Known rows, with every step that occurs:
tepesim/venif: [ -8  -7  10   1 -10  -3   0   1  -6   5   9  -6   2  -5  -3   0   4  -2
  -8  -2   8  -8  11   4   0   8   3   7  10   2  -1   1  18  -5   3 -10
   4   3  -1   8   3]
nugum/venif: [ -1   0   0  -7  -2  -3   7   7 -10   4   4  -2   6   5   2   5   1   1
   7  -2   0 -13   0  14  13   6   7   5   1   2   4   2   9  -6  -5   5
  -2  -7  -7   8   6]
venif/zaned/remob/nugum/rira: [ 11  -5  10   6  -3 -11  19   3   0 -15  -8  -6 -11  19   4 -16  -4   0
  -6  -7   4   0 -19   4  -8   1  -8   6  15   7 -17 -16  -9  -5 -15  13
  13   2   1   8   1]
tepesim/farifi/zaned/remob/nugum/venif/dekel: [ -1   5  16  -4  -7  12  16   8 -17   3  -1 -12  -1   3  18 -11   2  -6
  -3  -5   3  11 -32  21  -1  -4  -9  18  10   6  10   4   0  -6 -20  15
   3  -8  -4 -27   4]
nugum/fodov/tepesim/venif: [ -6  -3   7   7  -8  -2   0  -1   0  -8   2   5  -6 -12  -4   4   1   7
 -14  -7  23  -7  20   7  -6   6   4   2  15   3   7  -7  42  -2   8   0
   3   3 -13   2   4]
farifi/zaned/remob/nugum/venif: [-13   3   8  -8  -9  -2  19   4 -17  -2  -3  -3  -2   6  10  -2   2   2
  -1  -7   0  -5 -20  16  -7  -9   6  16  15   5   7 -12  -8  -9 -11  12
  10 -11  -8  -3   3]
dekel/venif/kevi: [ -1   5   0  10   2   5   5  -4  -4   8 -11   8   1   3 -16  -4   9  -4
   7  -1  -7  -6  -7  -3   7   7  -3  10   7   5  -4  -4   1  15  -3  -9
   2   9 -12  -4   9]
farifi/zaned/venif/kevi/fodov: [ -7  10  20  11 -11   3   4 -10 -11   3  -6   3  -1   2  -7   0  -9 -23
  11  10  -5  16 -17   9  -9 -15  -3  22  15  15   1 -23   3 -16  -8  14
   6  11 -17  -1 -11]
rira/nugum/venif/kevi/fodov/zaned/remob: [  1  10  17  -2  -4  -8  24  -3  -1 -13   2   0  -3  -1 -17  -4  -5  -6
  13  -1  -4 -20 -21   5 -17 -11  26   7  25  20   0   5  -8   2  -6  20
   1   4  -4  -4  13]
nugum/venif/dekel: [ -6  -2   2   2  -2   3   7  11  -9   8   3 -10   9   4   3   2   4  -6
   4  -4   1  -1 -13  14  20  11  -1   8   4   6   8  19  13  -4 -12   9
  -2  -7  -6  -9   5]
zaned/remob/nugum: [ -6  -1   3  -1  -6  -5  11   0  -2 -12 -12  -5 -10   5   2 -10   0   2
  -9  -8   5   3 -14  -5 -17 -11   6   8  14   6   0  -2 -17   2  -1   2
  12  -1   2 -10  -4]
remob/zaned: [  5   8  13  -5  -3   1  16   3   1  -6  -7  -1  -7  -4  -4   0  -2  11
   5  -4  -5  -3 -11   0   3   2   2  -5   3  -8  -3   2   4  -1  -3   7
  -1   1  -3  -1  -1]
kevi/venif/zaned/remob/nugum: [  4  -2   2   2  -4  -4   9   3   8 -11  -5  -7 -19  17   3  -5  -5  15
  -2 -13   7  -2  -8   2   2 -10  -4   7  20  11 -18  -8 -11   4  -6   9
  11   1  -2 -10   1]
fodov/dekel/venif/zaned: [  7   4 -15   5  10   2   1  10  12  -6  -6   4  -1   7   8   4   4   9
   5 -16  15  -6   6  12  17   8 -21   4   6   6 -22  -8  16  21   9 -10
  -5   0  -5 -12   7]
rira/nugum/fodov/tepesim/venif: [ -8  -9   5   9  -7   0  -4   8  -2 -11   5   5  -5 -14  -5   0  -1   7
 -17  -7  16 -14  17   7 -13  -1   8   4  14   2   3  -7  39   7  10   1
   0   8 -13  -1   1]
tepesim/farifi/zaned/remob: [  5   8  18 -11  -4  10  13 -13   0  -4  -6  -2  -1 -17  15 -14  -5  -3
   3   5   5   9 -11  10 -26 -11  -8  14  -8   1   7 -17 -13  -4  -9   9
   2   3  -3 -11   5]
remob/nugum/venif/kevi/fodov/zaned/notek: [  6  22  15   2  -4  -3  23   5 -23 -12  -2   5  -3  21 -12   0  -5   0
   7  -3  -9  -7 -22   4  -8 -10  20   3  33  18  -1 -11  -7 -11 -16  17
   0 -10   4  -7   5]
rira/nugum: [  1  -9   2   3  -1   1  -5   8  -2  -6   5  -1   1   0  -3  -3  -1   1
  -6   0  -8  -8  -5   0 -10  -8   7   0  -1  -3  -8   2  -9   9   2   1
  -5   8   1  -4  -5]
kevi/fodov/zaned/remob: [  5  15   8  -4  -2  -4  19  -8  14 -15  -3   1  -7  -7  -9  -5  -7  -6
   9   1   8  -3 -14  -1 -18 -11  15  -3  22  17  -2   7  -8  -1   3  16
   6  -2   8  -3   8]
kevi/venif: [ -3   2  -7   0   1   8  -3   0   4   2   8   2  -7  10 -11  -1  -3   7
  10   2   2  -9  -2   3  20   1   0   3   7   6 -10   7   0   1   0   9
   3  -3  -2  -6  -1]
dekel/venif/kevi/fodov/tepesim/farifi: [ 22  18   0   4   4  10   0  -2   5  -1 -16  17 -10  -8 -10  -1   1  -6
   5   8   5   6  -2   8  -4   0  -8   8   5   7  -5 -14  27  14   0   2
  -4  14  -6 -24   4]
tepesim/venif/kevi/fodov/zaned: [  4  14  19   6  -6  -4  12  -7  -3   3  15   2  -8   5 -20   6   1  -9
   6   1   1  -8  -9   2  -4  -3  10   2  37  19  -3   4  20  -5  -4   8
   0  -1   0   1  12]
venif/kevi/fodov/zaned: [  9  17  11   5   1  -2  12  -7   0   0   9   6  -9   8 -17   6  -1  -9
  12   4  -6  -3 -18  -2  -5  -6  11  -4  31  18  -1   1   6   0  -5  14
  -2   0   2  -5   9]
tepesim/venif/kevi: [ -9  -4  22   8 -10  -6   5  -7 -11  10   5  -4  -1   3 -11  -2   8  -5
  -2  -3   1 -10   7  -1  -1  11   4  16  13   7   4  -6  17  -6  -7  -6
   1   6 -12   7   6]
nugum/venif/zaned/remob: [  5  -5   9  -5  -1 -12  16   2   9  -9  -7 -11  -4   0  10  -1  -5   9
   8 -12  10 -12   8  14  -2   3   3  10   0   7  -4 -12  -1   2  -7   8
   5   1  -8  13  12]
rira/nugum/venif: [ -1  -8   1  -2  -3  -4   3  16 -12  -2  11  -3   6   4  -1   2   1   4
   1  -1  -8 -20  -6  13   5  -2  14   4  -1  -1  -1   4   2   2  -3   7
  -6   1  -5   3   2]
tepesim/farifi/zaned/venif: [ 10   1  13  -1 -11  13   3  -3 -13   0   0  -8   4  -8  17 -10  -9  -7
   7  13   5  27 -19  13 -10 -21 -14  15 -13  -5   0 -23   2 -14 -11   0
  -8   6  -5  -2  -9]
farifi/zaned/remob/nugum/fodov: [-11   7  12   3  -8   3  13  -7 -13 -15  -1   7 -16  -4   9 -10  -3  -1
 -13 -10  10   3 -20   7 -19 -18  -2   7  25   8  13 -15  -7   1  -4  20
  13  -3 -15 -10   0]
fodov/dekel: [-12   6  -5  -1   6   1   0   5   1  -7  -1   5   3   4  11   2   1   3
   1  -8  16  -3  -1   6   0   5  -4   4   1   8  -3   5  10  -1   7   2
  -5  -9  -4 -18  -6]
fodov/dekel/venif/zikam: [ -7  12 -12  -2  11  12   6  10  11  -6 -10   7  -3  -9  12  -2   6   0
  -7  -7  12   4  -3   4  14   5 -16  12  15   3 -18  10   4  22  -3   0
  -7   3  -8 -24   3]
nugum/rira/zaned/venif/zikam: [ 13  -5  14   1  -4   5  27  -2   0  -6   3  -7  -1  -9  12 -16 -10 -15
  -6   0   5  13 -19   6   2  -3 -13  14  10   0 -21  -5  -5 -10 -23  19
  -8  18  -8  22  -4]
remob/zaned/venif/kevi/fodov/nugum/rira: [ 14   9  28   6  -7  -8  20  -1 -19  -4  -7  -2 -12  17 -21  -7 -16 -16
  17  14  -6   0 -30   0  -3  -2   8   6  17  14  -9 -26   3 -25 -15  28
  -1  16 -20  14  -8]
venif/zaned/remob/nugum/fodov/tepesim/farifi: [ 25   4  12   2   1  -1   7   3   5 -23  -9   2 -24  -5  18  -7  -8  17
 -12 -10  22  11  -2   9 -18 -13 -10   2   8   5  -1 -24  22  13  -6  14
  -1   6  -7 -20   4]
fodov/zaned/notek: [ 10  13   4  -2   2   3  20   1  -7 -15  -5   2   4   4  -3  -8  -7   9
   7  -2  -5   0  -8  -6 -13  -9  12  -8   5   2  -2  -4 -14  -6 -10   3
  -7  -7  14   2   6]
venif/kevi/fodov/zaned/remob/nugum: [  2  13  15   4  -5  -7  22  -6  -2 -12  -4   2 -18  12 -10  -5  -2  -6
   0  -6   0   1 -30  -8 -20 -16  14   5  40  21  -1   0 -12  -1  -7  14
   9  -3   3 -15   4]
nugum/fodov/dekel/venif: [ -8  12 -17   8   7   8   2   6  -1 -11  -3  19   0  -4   3  -5   4  -2
  -2 -12  24 -11  -5  10  13   6 -10   1  13  11  -3   5  14  19  15  -1
  -2  -6 -13 -23   4]
zaned/remob/nugum/fodov/dekel/venif: [-13  11 -13   6   3   5  11   5   0 -21 -11  15  -6  -2   5 -12   4   3
  -8 -19  26  -8 -16   7  -2  -2  -6   6  22  15  -2   3  -1  20  12   2
   7  -8 -12 -29   1]
rira/nugum/venif/zaned/notek: [  9  -4   8   0   2  -3   8  18 -11 -16  -5  -6   6   9   9   0 -10  15
   4  -9  -8 -13   9  14  -3  -3   6   4  -5  -2 -14 -21  -9   1 -13   6
  -6   6  -3   9   3]

Rows:
[ -3   3   3   2  -9  -3  -4   0   7  -2  -5   7  -6  -9 -10  11  -2  -4
  -7   2  15  -3  18   8 -10   4   5   7  18  10  -4  -8  40  -6  11   1
   8   3  -5  -2  -1]
kevi/fodov/tepesim/venif
[ -9  -5   6   5 -11   6   5  -3 -10   0  -4  -6   6  -4   6  -4  -8  -8
   7   8   1  20 -12   9  -9 -21  -8  15  -6  -1   0 -20  -2 -15  -7  -1
   1   5  -9   5  -9]
farifi/zaned/venif
[-12   7   4   4  -3   2  10  -4  -1 -18 -17  14 -16  -9   6  -4  -4  10
 -15  -8  15   8  -8   6 -26 -16  -1   5  19   7  14 -21  12   2   1  19
  10   0 -15 -18  -2]
farifi/zaned/remob/nugum/fodov/tepesim
[ -4  -9   2  13  -8   5   4   5  -4  -1  -7 -16   8   0   3 -10  -5 -11
   3   2   5  23 -19   2   8  -6  -6  12  -3   6   3  12   4  -9  -9   0
  -1   6  -4  -9 -10]
zaned/venif/dekel
[ 15   3  12   0  -1   3  28  -6  -9 -12  -5   8  10   4   0 -18 -12  -4
   0  -4  -2  -8  -7   6 -13   9  -1   3  -3  -2 -15 -12 -20 -17 -14  19
  -2   6   5  26   0]
nugum/rira/zaned/notek
[  0  -9  10   4  -8 -12  11   5   8 -14 -14  -8 -18   2   6  -1   0  16
 -16 -16  16   2   9   3 -17  -4  -2  12  20   8 -12 -16  17   3   0  -3
  12   5  -1  -5   2]
fodov/tepesim/venif/zaned/remob/nugum
[ -1  -3  10 -10  -7  -8  28   4 -11  -5   0  -2  -2   4  11  -4   0   3
  -2 -15   6 -14 -16  12  -6  -1   9  11  18   7  -1   2  -9  -6  -6  14
   5  -5  -4   6   4]
rira/zaned/remob/nugum/venif
[  0   6  -6   4   6  -1  13  -1  16 -22 -14   5  -8  -9  10  -8  -4   8
   1 -19  28 -10   3  11  -3   4 -10   6  11  13 -10  -8   6  21   8   3
   5   1 -15 -14  12]
nugum/fodov/dekel/venif/zaned/remob
[ 19  -3  18  -5   3  -2  24  -5 -11   5  12   6  -2   5   0  -7  -8  -7
   3   0   2 -15 -12   4  -8  12  -4  -4  10   2 -12 -11  -4 -16  -6  23
  -8  11  -3  28   5]
fodov/nugum/rira/zaned
[  7  -4   0   8  -2  -4  10   6 -13  -5   5   3  -6  24  -3 -12   0  -8
 -10   1  -2   1 -25   1   1   2  -6   2  16   2 -11  -5  -3  -7 -14  11
   6  -3   2   5  -5]
remob/nugum/rira
[  3   7  15  -6  -8   8  14  -4 -12  -6  -4  -3 -12  -1  16 -12  -1   0
  -9   0   4  13 -25   7 -24 -17  -8  13   9   1   2 -17 -16  -2  -9   7
   5  -2   2 -20  -1]
tepesim/farifi/zaned/remob/nugum
[ -6  -1   3  -6  -8  -9  17   9 -11  -6  -4  -7  -1   8   6  -5   2   4
  -3 -10   4  -9 -15   9  -2  -3  12  11  12   7   3   1  -8  -5  -5   6
   8 -11  -6  -3   3]
zaned/remob/nugum/venif
[  8  12 -15   6   8   1  -2   9  13  -8  -8  12  -7   6   3  11   0  -1
   5 -11  16  -5   5  16  14   5 -19   5  17  14 -26  -9  18  19  13  -1
   1   3  -7 -19   4]
kevi/fodov/dekel/venif/zaned
[ -5  18 -20   4   5   7  -1   6   7  -6 -11  19   4  -1  -6   4   2 -10
   5  -5  17  -7  -6  10  10   5  -8   5  15  15 -16   6  11  14  18  -1
   3  -2  -5 -29  -2]
kevi/fodov/dekel/venif
[-10  16  -6   0   4  -1  -5   1   4  -9  -1  12  -3   4   4  10  -5 -10
   3  -3  18  -2  -3  11  -1   1  -2   5  15  19  -7   2  13  -1  12  13
   1  -8  -4 -25 -11]
kevi/fodov/dekel
[ 12   4  12  -6  -1   4  21  -6  -4 -11  -8   6   9  -6   5  -9 -10   3
   0  -9  -2  -4   3   1 -16   2   1   2  -4  -3  -9  -8 -19 -10  -6  10
  -5   5   5  13   0]
rira/zaned/notek
[  5  -4   8  -2   0  -7  12  -4  15 -12 -11  -9  -8  -4   9  -4  -6   8
   3 -10   7  -1   6   3 -13  -2  -3   6   0   6  -9 -13  -8   6  -3   3
   6   7  -4   6   8]
venif/zaned/remob
[  2  -3   5   5  -6  -8  19  -1  -6 -11  -7  -2  -6  15  -3 -20  -3  -8
  -8  -1   4   0 -24  -1 -11   1   0   7  13   9  -7  -7 -15  -7 -12  11
  13  -3   1   4  -3]
zaned/remob/nugum/rira
[  0  -4  13  10 -10   7  15   8  -1  -5 -15 -17   3  -3  -4 -12  -7  -4
   7  -2   1  20 -31   3   9  -5  -4   7  -2  -1  -1  13   8  -9 -10   6
  -2   7  -7 -10 -10]
remob/zaned/venif/dekel
[  2   8  -8  -1   6  11   7   5   8  -1 -10   5  -4 -13   3  -4   7  -4
  -8  -1   0   5  -2  -1  15   3 -12   6  15  -3 -14   4  -5  22  -8  -2
  -3  11  -4 -11   9]
dekel/venif/zikam
[ 11   3  21   9  -6  -9   9  -4 -20   2   0  -2  -7  18 -16  -4 -15 -24
  15  18   1   0 -21  -1  -7  -3   6  10  17  19  -7 -28   1 -23 -12  22
   0  15 -16  17  -7]
zaned/venif/kevi/fodov/nugum/rira
[ -2  -5  17   9 -12  -9  10   2  -8 -18   5  -6 -19   1   9  -4  -2   7
 -19 -20  22  -7   1   8 -10  -6  -1   7  34  13  -1 -15  11   5  -1   7
  12   2 -13  -1   5]
tepesim/venif/zaned/remob/nugum/fodov
[ 12  -2  23  -8   0  -7  34 -13  -2  -6   0   1  -1  -5   0 -16 -10  -6
   4  -3   9 -16 -10   0 -24   7   3   4   6   7  -7 -10 -19 -15  -5  25
   0  12  -6  28   7]
fodov/nugum/rira/zaned/remob
[ -9   0  17  12  -6  -4   5  -8  -9   0  -1   6  -8  -5 -12   2   3   2
  -9  -7  12  -8  13   3  -7   7   7  11  18   8  14 -12  40  -1  -2   2
   1   8 -23   2   6]
nugum/fodov/tepesim/venif/kevi
[  5 -10  10  -4  -2 -11  14   9   5 -14  -4 -12  -2  -2   7  -2  -4  12
   6 -12   2 -19   4  14  -9  -3   8  10  -1   5 -10  -9  -6   6  -4   8
   3   6  -8  10  11]
rira/nugum/venif/zaned/remob
[ -5  22 -12  -1   9  12   3   9  13  -8  -9  13  -7  -9   6   3   2 -13
  -6  -4  14   2  -5   7  12   3 -15  11  25  11 -21   5   7  22   2   8
  -2   5  -7 -28   0]
kevi/fodov/dekel/venif/zikam
[  2   0  23   8 -11  -3  18  -4  -8  -3 -14 -10  -6   4 -10  -8  -6   0
  14   0  -8   7 -23  -4   0  -7   6  13  -1   1   0 -11   3 -10 -14   3
  -4  10 -16   7  -7]
remob/zaned/venif/kevi
[ 17  -5  10   4  -3   0  24  -1 -10  -1   9   6  -2  15   2 -12  -1  -8
  -9 -10   1  -7 -24   7  -2   5 -13   2  17   0 -18  -2  -4  -9 -10  19
   1   2   4  16  -2]
remob/nugum/rira/zaned
[  2   1   8 -10   1  -6   7  12 -22   8   8  -5  -2   8   4  11  -3   6
  11   2  -1 -17   1   8   7   4  14  -1   6   4   7  -9   6 -10  -3  11
  -8  -2 -12  11   7]
fodov/nugum/venif
[ 19  15  30   1   0  -2  28 -10 -21  -6  -5  12  -1  11 -11  -9 -16 -15
   8   2  -5 -12  -9   1 -21   9   6   6  17  12 -12 -26 -18 -22 -15  33
  -2  16  -7  20  -2]
venif/kevi/fodov/nugum/rira/zaned/notek
[ 20   3   2  -5   4   7  -1   4   5  -5  -6   3  -6  -9   8  -3  -3   8
  -2   6   7  11   3   5  -8  -3  -6   0 -13  -5   1  -9  24   2  -3   0
 -10   4   2 -16   0]
fodov/tepesim/farifi
[ -8  11  -9   5  10  14   4  13   4 -16   0  13  -9 -15  10  -5   3   0
 -15 -11  15  -6  -6   7  10  -3 -10   8  22   4 -16   8   3  32   0   9
 -10  10 -14 -30   1]
rira/nugum/fodov/dekel/venif/zikam
[ 10 -12   3   0   2  -8   2  19  -5  -4  10  -9  -2   9   8   8  -2  12
   5 -11  -7 -17   5  18  10   0   1   4   2   0 -13 -10   8   8  -7   7
  -6   6  -5   9   8]
rira/nugum/venif/zaned
[  5  -2  15  -9  -3  -4  28 -13  11  -9  -7  -1   2 -17   5 -12  -6  -3
   0 -11  10  -8  -2   3 -22   2   3   8   1   3  -3   2 -16  -4   3  13
   3   7  -1  11   6]
rira/zaned/remob
[  0   4   6  -7  -5  -8  27  10 -10  -9   4  -6  -4  10   3  -4   1   8
   3  -9   3 -11 -24   7  -4 -10  16   2  25  10   3   7  -5  -3  -8   8
   2 -14   3  -1   9]
fodov/zaned/remob/nugum/venif
[ -2  -3   6  10  -2   2  -5   5  -7 -14  13   7  -7  -5  -2  -5  -4   1
 -11  -5   5 -11  -7   5  -7 -10   6  -5  10   1   4  -1   0  12   3  13
  -2   6 -11  -7  -1]
rira/nugum/fodov
[-13  15  21  -1  -9  -4  16  -9 -17   1  -7   5  -8   9  -7   2  -1 -15
   5  -1  -5  -5 -21  15 -12  -8   7  24  32  19   7 -18  -5 -10 -11  25
  15  -2 -17  -9   1]
farifi/zaned/remob/nugum/venif/kevi/fodov
[ 21   8  13   5  -6   3   0  -3  -1  -6 -15   2  -7  -6  -3  -3 -11 -10
   7  13  10  20  -7   6 -12 -13  -3  13  -2  10  -3 -21  25  -6  -8   7
  -8  14  -8 -16  -9]
zaned/venif/kevi/fodov/tepesim/farifi
[  3  10  -6   0   1  -2  -3   0  12  -8 -16  15  -7  -6  -9  10  -6  -3
   0   4   7   5   9   4  -8  -4   3   0  10   9  -2  -8  24   0   9  13
   6   5  -2 -13  -5]
kevi/fodov/tepesim
[ 10  19  18  -2   0  13   3 -10  -5   5  -8  14  -8  -9   2   5  -4  -8
   5  11  -2  15  -6  15 -17  -9 -11  14   5   4   5 -28  23  -5 -10  18
  -3   8 -10 -21  -1]
venif/kevi/fodov/tepesim/farifi/zaned
[ 10  -4  -4   2   4   2  -2   3  12   1   7  -4 -13  14  -3   7  -6  14
  11  -7   4  -8   7  10  24   2 -13   2   7   6 -20  -9   9   5  -7   7
   1   5  -3   1   5]
kevi/venif/zaned
[ -1   3  -6  10   0  -1   1   6  -4 -16  -9  14 -15   1   2   2  -2  11
 -16  -9  15   5  -2   1  -7 -10   3  -6  19   5   9 -12  24   7   4  11
   3  -2  -9 -15  -5]
remob/nugum/fodov/tepesim
[  3  16  18   0  -2  -7  22 -14  10 -11  -5   1  -7  -3 -14  -6  -5  -8
  13   2   2  -5 -17  -5 -23  -9  16   4  26  20   2   1 -10  -2  -5  17
   6   2  -1  -4  10]
venif/kevi/fodov/zaned/remob
[ -3   1  10   4  -7  -1  22  -6 -10  -8  -6   3  -4  12   1 -18  -4 -10
  -7   1   0   4 -30   6 -19  -4  -7  13  15   5  -5 -15 -16 -12 -16  17
  16  -3  -1   2  -2]
farifi/zaned/remob/nugum/rira
[ 15  -5  19   9  -8   3  19   1  -8   2   3  -7   2   6  -2  -9 -15 -28
   6   5   8  11 -31   8   0  -1  -9   9  17  15 -12   1   3 -23  -9  28
  -3  16  -6  11  -8]
kevi/fodov/nugum/rira/zaned/venif/dekel
